(in the rows, 128 means zero)
Known rows, with every step that occurs:
dogotoz > kimaz > subube > mibobol: [111 131 130 112 103 144 175 150  92 128 125 125 168  99 124  89 146 109
 174 167 115 125 105  93 100  83 152 114 118 118 156 136 126 107 110]
kudodi > kimaz > tini > vapu > meri > mibobol: [121 148  89 105 155  70 152 130 133  92 181 121 114 136 171 178  81 124
 128 155 129 136  99 142 107 115 121  72 129  95  97  94 133 101  83]
vapu > meri > kimaz > kudodi: [150  89 136 151 143 121 131 105 115 101 114 116 138 108 150 178 205 181
 134 113 104 168  86 173 181 102 116 112 107 143 128 118 158 142 182]
vavo > subube > kimaz > mezu: [125 125 185 161  91 138  52 160 144  85 127 103 123 137  85 116  89 128
 101 122 118  97 188 114 133 113 112 116 113 149 146 150  97  73 116]
tini > kimaz: [ 91 134 107 147 186 119 129 121 151 145 103 116 169 153 117 111 117 139
 157 116 117 120 113 143  88  91 162 109 118 156  93 109 138 161 146]
kimaz > subube: [127 119 150 104 145 147 110 116 132 118  74  99 139  74 120 161 134 136
 127 134 115  89 128  93 145 120 144 163 170 139 135  87 112 105 134]
mibobol > subube > vavo: [127 165 154 175 154 188 135 102 117 133 115 159 149 132 106  67 126 113
 125 106 158 131 191  89 123 158 146 177 151 170  99 143 103 161 104]
tini > vapu > meri > kimaz > mezu: [157 106 115 124 163  92  95 131 146 123 132 103  82 139 131 196 103 139
  89 117 125 176 118 167 182 114 126  95  66 142  69  73 141  63 153]
kimaz > tini > mibobol > meri: [151 138 131  98 106  77 127 132 145 141 180 155  96 127 160 161 135 142
 110 135 131 114 101 115 149 172  90 134 167  98 142 133 128 151  95]
vavo > subube > kimaz > tini > mibobol: [145 143 182 141  77 109  99 174 124  95 158 127 117 126 117 143  85 129
 103 118 129  78 167 114 110 158  83  91 149 181 156 153 115  85 109]
meri > mibobol: [110 164 107  90 173 213 130 117 130 163 109 140  99 148 157 144 104 154
 156 139 134  88 129 118 119 139 154 153 115  53 137 113 145 148 186]
dogotoz > kimaz > tini > vapu > meri > mibobol > subube > vavo: [151 141  93 129 115  83 175 139 132 102 188 160 106 123 154 128 135 136
 116 124 179 170 114 119 127 130 101  96  98 141  84 152 111 118  64]
dogotoz > kimaz > mezu: [ 87 113 147 125 131 139 112 140 154  96 142 119 152 155  97  70 160 146
 171 162 120 164 118  83 123  26 166 117  70  74 120 151 101  98  85]
vavo > subube: [132 144 173 126 146 179  71 146 146 118  82 135 116 137  88 125  87 145
 147 108 102  60 199  93 117 149 137 136 173 177 134 110 105  76 158]
vavo > subube > mibobol > meri > vapu: [157 157 127 120  98 156  91 152 122 164 128 154  85 128 111 123  66  93
 127 116 100  82 201 148 128 206  91 167 153 157 176 111 133  94 167]
meri > mibobol > subube > kimaz: [114 159 131 132 123 187 120 121 113 165 114 151 124 122 150 119  96 110
  98 145 178 113 161 107 107 130 135 146 114  95 150 134 146 177 145]
subube > kimaz: [ 93 120 149 175 135 162 111 121 102 146 137  91 179 147 156  82 152 148
 144 125 146 153 126 117 111  97 162 117  88 144 126 151 116 133 146]
tini > vapu > meri: [150 122  93 147 195 121 105 112 152 167  90 107  80 149 149 172 115 163
 135  92 125 140 122 150 163 156 137 122 116 181  66  73 115  83 175]
zive > dogotoz > kimaz > subube: [118  73 158  93 152 145 134 149 135 118  38 122 194 131  58  95 137 154
 130 111 133 124 102  97 117  69 144 165 152 132 139 204 125  76 127]
zive > mezu > kimaz > tini > mibobol > meri > vapu: [150 120 135  74  61 100 135 124 174  86 197 164  32 158  91  94 120 101
  98 120 118 150 125 159 121 142  97 162 130 105 101 151 143 161  85]
dogotoz > kimaz > tini > mibobol > meri > vapu: [125 119 116  85 110  65 144 152 142 126 197 155 125 127 142 114 145 120
 143 143 151 168  98 120 103 102  91 119 111 128 155 141 135 121  73]
mezu > kimaz: [ 86 126 153 133 100 140 118 103 140 120 105 146 140 135 123  54 166 109
 186 139 118 159 147 105 109  85 217 101 101 164  83 108  91 174 121]
zive > kudodi > kimaz: [101 105  95 127 200 187 204 120 114 117 140  98 198 170  73  62 165 121
 175 124 125 118 126  91  50 125 165 118 167  87 129 162 114 115 103]
zive > dogotoz: [124  95 159 108 189 192 114 124 143 152  33 127 168 171  75 108 130 181
 144  97 123 110 131 109 140 117 162 190 153 119 114 192 125  89 180]
zive > kudodi > kimaz > mezu: [103  97 100 124 178 166 186 123 136  88 153  89 179 171  52  75 161 118
 153 141 117 126 128  94  79 103 153 126 141  44 129 168 103  98  74]
vapu > meri > mibobol > subube > kimaz > tini: [170 126 117 147 123 112 119  97 139 122 138 158 103 100 191 192 146 180
  84 124 159 139 114 142 181 146  80 117 144 108 125 132 136 176 144]
vavo > subube > mibobol > meri: [151 161 137 137  88 166  97 153 115 162 123 158 101 138 114 105  79 105
 132 121  91  67 187 125 129 204 114 142 170 137 168 131 124 116 162]
zive > kudodi > kimaz > tini > vapu > meri > mibobol > subube: [158 107  62 114 163 112 216 123 132 104 166 127 132 136 100 146 142 113
 106 127 162 121 128 113  88 168 102 103 175  88 107 148 120 114  71]
tini > mibobol: [110 165 150 112 168 166 142 139 125 169 108 140 114 166 121 126  95 129
 169 126 108  89 118 114 100 145 133 132 142 124 155 115 149 133 161]
tini > mibobol > meri > kimaz: [126 139 144 102 124 115 114 149 112 171 154 153 126 153 132 123  84  88
 101 124 124 139  97 148 111 148 107 115 133 110 181 117 187 169 144]
vapu > meri: [146 110 127 156 190 147 102  86 151 134  96 128 127 136 166 158 171 210
 158  99 103 141 100 137 183 128 130 128 153 142 105 107 120 140 186]
subube > mibobol > meri > kimaz > tini > vapu: [160 145  96 110  72 108 156 145  76 179 206 144 109 127 174 135 113  83
 101 160 125 158 120 154 150 181 130 112  89  87 128 118 157 127 137]

Rows:
[124 167 126 102 153 204 120 113 135 168  91 170 100 124 137 136  94 119
 119 145 159  88 172  93 117 140 145 166 142  81 139 106 144 168 155] => meri > mibobol > subube
[148 133  99 125 183 165 119  93 145 144 103 144  94 137 183 188 137 202
 142 109 117 117  92 154 176 148 112 132 139  83 126 109 145 162 204] => vapu > meri > mibobol
[141  93 138  99 104  98  76 126 118 133 142 126 156  84 139 139 127  95
  59 129 134 162 107 135 152 122 124 137 146 115 158  99 160 154 125] => mibobol > meri > kimaz > subube
[ 78 111 125 150 121 154 165 136 120 126 102 108 165 135 107  60 224 147
 212 136 125 144 108  99  90  56 164 139  92 138 144 165 109 131 117] => dogotoz > kimaz > kudodi
[112 129 173 180 119 155  99 115 113 153 107 136 174 115 124  78 138 110
 105 135 171 147 183  82 113 102 154 139 129 176 125 135 114 156 111] => mibobol > subube > kimaz
[126 144 110  97 154 117 105 134 147 193 132 147  88 149 131 133  80  94
 122 103 130 128 120 162 118 173  80 180 141 136 188  99 166 148 155] => tini > mibobol > meri > vapu
[ 66 138 145 127 158 127 107 128 144  73 148 101 164 161 100  97  95 105
 156 176  94 142 128 109  99  41 166 108 109  53 127 116 114 105  71] => kudodi > kimaz > mezu
[154  84 109  86 150 104 153 148 151 122  95 147 129 157 108 152 126 185
 116 103 155 145  85 134 145 110 107 133 118 105 100 209 132  74 133] => zive > dogotoz > kimaz > tini > vapu > meri > mibobol
[145 173 156 131 109 196 121 158 105 145 111 148 106 142 104 118  78 120
 164 134  83  51 199 111 117 182 132 129 154 147 151 123 119  81 173] => vavo > subube > mibobol
[121 134 155 144  95  96 144 143 103 122 191 110 144 133 170 133 143 144
 121 139 152 139 102 122 120 126 109  94 102 131 138 164 124 132 102] => subube > kimaz > tini > mibobol
[ 94 160 144 103 141  86 163 145 116  87 187 131 157 146 139 130  90 106
 159 171 110 117 101 109  72  96 129  77 154  95 139 119 136 121  62] => kudodi > kimaz > tini > mibobol
[154 125 123 156 127 129  96  99 149 119 118 146  96 118 162 179 128 164
  78 125 147 144 120 150 189 123  86 132 118  81 134 134 138 171 151] => vapu > meri > mibobol > subube > kimaz > mezu
[105  83 153 110 173 173 134 144 137 138  55 136 196 177  67  62 143 172
 164 107 135 141 112  96 107  67 166 155 127 124 124 219 124  87 145] => zive > dogotoz > kimaz
[146 136 114 116  85 132 134 123 100 163 113 120 124  78 145 140 124  98
 111 147 104  95 116 126 158 173 121 171 170  99 170 109 131 144 139] => kimaz > subube > mibobol > meri
[122 131 180 163 113 160  70 155 123 114 113 113 144 137 105 105  92 132
 122 105 124  89 187 110 104 134 124 109 138 193 147 143 109  89 144] => vavo > subube > kimaz
[ 79 117 139 156  65 131 148 104 131 113  80 122 127 116 107  57 226 107
 199 135 114 149 139 127 113  89 199 134  92 173 104 135  86 188 118] => mezu > kimaz > kudodi
[151 104  49 106 177 119 222 125 129 103 179 107 132 150 114 151 149 136
 128 121 146 120 100 130  88 167 108  96 160  70 105 152 122 102  89] => zive > kudodi > kimaz > tini > vapu > meri > mibobol
[126 131  69 118 123  63 145 130 130 153 118 112 138  86 124 156  87  74
 101 127 119 120 106 193 110 141  94 150 131 156 148  89 163 156 132] => tini > kimaz > subube > mibobol > meri > vapu
[ 85 156 132 136 156 127 161 127  98  64 142  95 192 115 115  94  84  84
 143 135 109 125 112 124  76 106 141 120 160 130 136 121 122 122  66] => kudodi > kimaz > subube > vavo
[122  96 124 133  99 117 100 122 114 149 138 120 146 113 134 110 182 109
 100 121 131 169 108 152 144 121 132 153 113 111 160 134 158 176 141] => mibobol > meri > kimaz > kudodi
[149 129  77 167 130 111 132 123 130 171  90 108  64 122 152 179 122 126
  93  99 166 135 129 174 151 165  97 136  94 168 106 108 135 128 163] => tini > vapu > meri > mibobol > subube > kimaz > kudodi
[152 134 168 145  61  84  78 171 132 109 168 135 114 124 125 134  85 116
  77 106 137  91 159 127 120 174  66 103 162 174 170 160 118 112 102] => vavo > subube > kimaz > tini > mibobol > meri
[114 139 158 104  61  75 151 125 141  96 159 166 106 122 138 106 156 107
 162 154 124 145 123 111 116 115 163  79 115 150  94 123  99 173  78] => mezu > kimaz > tini > mibobol
[177  91 147 118 143  89 118 106 126  80 172 139 138 102 181 207 177 197
 107 129 117 178  87 151 198 105 110  76 121 124  97 106 149 122 150] => vapu > meri > kimaz > tini
[133 140 106 138  69 151 166 134  63 182 163 137 134 125 155 100 161  90
 136 153 103 148 114 163 141 163 136 145  94  78 173 146 166 169 167] => subube > mibobol > meri > kimaz > kudodi
[156 134 117  79 116  66 122 130 153 142 186 151  78 117 159 179 125 130
 106 131 140 127 114 139 150 175  69 158 148 117 150 114 139 130 101] => kimaz > tini > mibobol > meri > vapu
[ 93 129 113 141 160  93 105 126 179 107 119 105 143 155  91 128 111 135
 128 137 110 130 115 148 123  65 147 118  86 101  91 120 124 143 112] => tini > kimaz > mezu
[119 125 129 111  71  68 132 119 150 104 150 140  92 116 140 109 158 104
 150 149 143 166 149 111 128 115 190  83  87 179  40  97  75 129  75] => mezu > kimaz > tini > vapu
[154 146 142 138  53 149 119 166  92 141 132 146 107 118 103 118 108  85
 118 129  91  84 177 150 128 187 102 137 142 140 187 141 147 118 159] => vavo > subube > mibobol > meri > kimaz > kudodi
[152 106 100 142 156 101 129 127 123 141 105  95  89 128 136 186 144 139
 117 102 126 163 110 180 162 133 126 109  78 183  83  81 148  84 173] => tini > vapu > meri > kimaz > kudodi
[108 122 160 199  89 148 121 115 107 147  87 117 161 100 111  80 186 107
 114 132 167 137 174  99 116 105 139 166 123 182 146 156 112 167 109] => mibobol > subube > kimaz > kudodi
[ 95 113 158 170 109 136  88 126 131 109 153  79 152 148 129  98 149 144
 115 145 136 164 128 121 149  71 147 126  57  91 126 161 102 114 111] => subube > kimaz > mezu
[131 146 136 136 145 158 148 113 111  92 114  98 144  91 119 128 128 129
 123 103 126 106 123 119 143 162 124 175 156 150 122 129 106 119 113] => kimaz > subube > vavo
[159 136 115 135 167 160 110  89 150 148  89 169  94 118 168 181 128 175
 113 115 137 118 126 136 174 149 103 142 160 106 127 106 144 176 180] => vapu > meri > mibobol > subube
[150 131 101  98  97 122 129 124 108 163 117 116 109  65 143 158 114  86
 106 143 115 112 130 148 157 177  99 196 152 120 176  88 142 119 143] => kimaz > subube > mibobol > meri > vapu
[138 111 121 125  76  46 129 107 158  96 149 146  86 111 156 134 171 128
 140 134 135 177 129 134 156 120 166  73  98 187  38  96  78 140  87] => mezu > kimaz > tini > vapu > meri
[106 123 110 128 159  84 129 128 150 117  83  99 166  97 105 154 108 118
 118 122 118 100 103 143 101  96 135 121 148 167 112  93 138 148 123] => tini > kimaz > subube
[147 125 109 173 121 139 130  96 129 139  92 137 103 105 167 169 168 167
 106 109 150 131 113 162 169 142  85 145 132 121 149 142 143 192 172] => vapu > meri > mibobol > subube > kimaz > kudodi
[169 120 105 135 160  93 134 130 114 112 133  98 101 113 142 192  95 124
  81  87 136 166 107 181 166 160 108 103  97 192  74  81 144  77 145] => tini > vapu > meri > kimaz > subube > vavo
[ 91 156 129 116 126 130 171 137  80 106 132 105 179 105 128 114  82  70
 159 180  89 103 114 117  77  98 154 107 156  98 161  99 139 114  96] => kudodi > kimaz > subube > mibobol
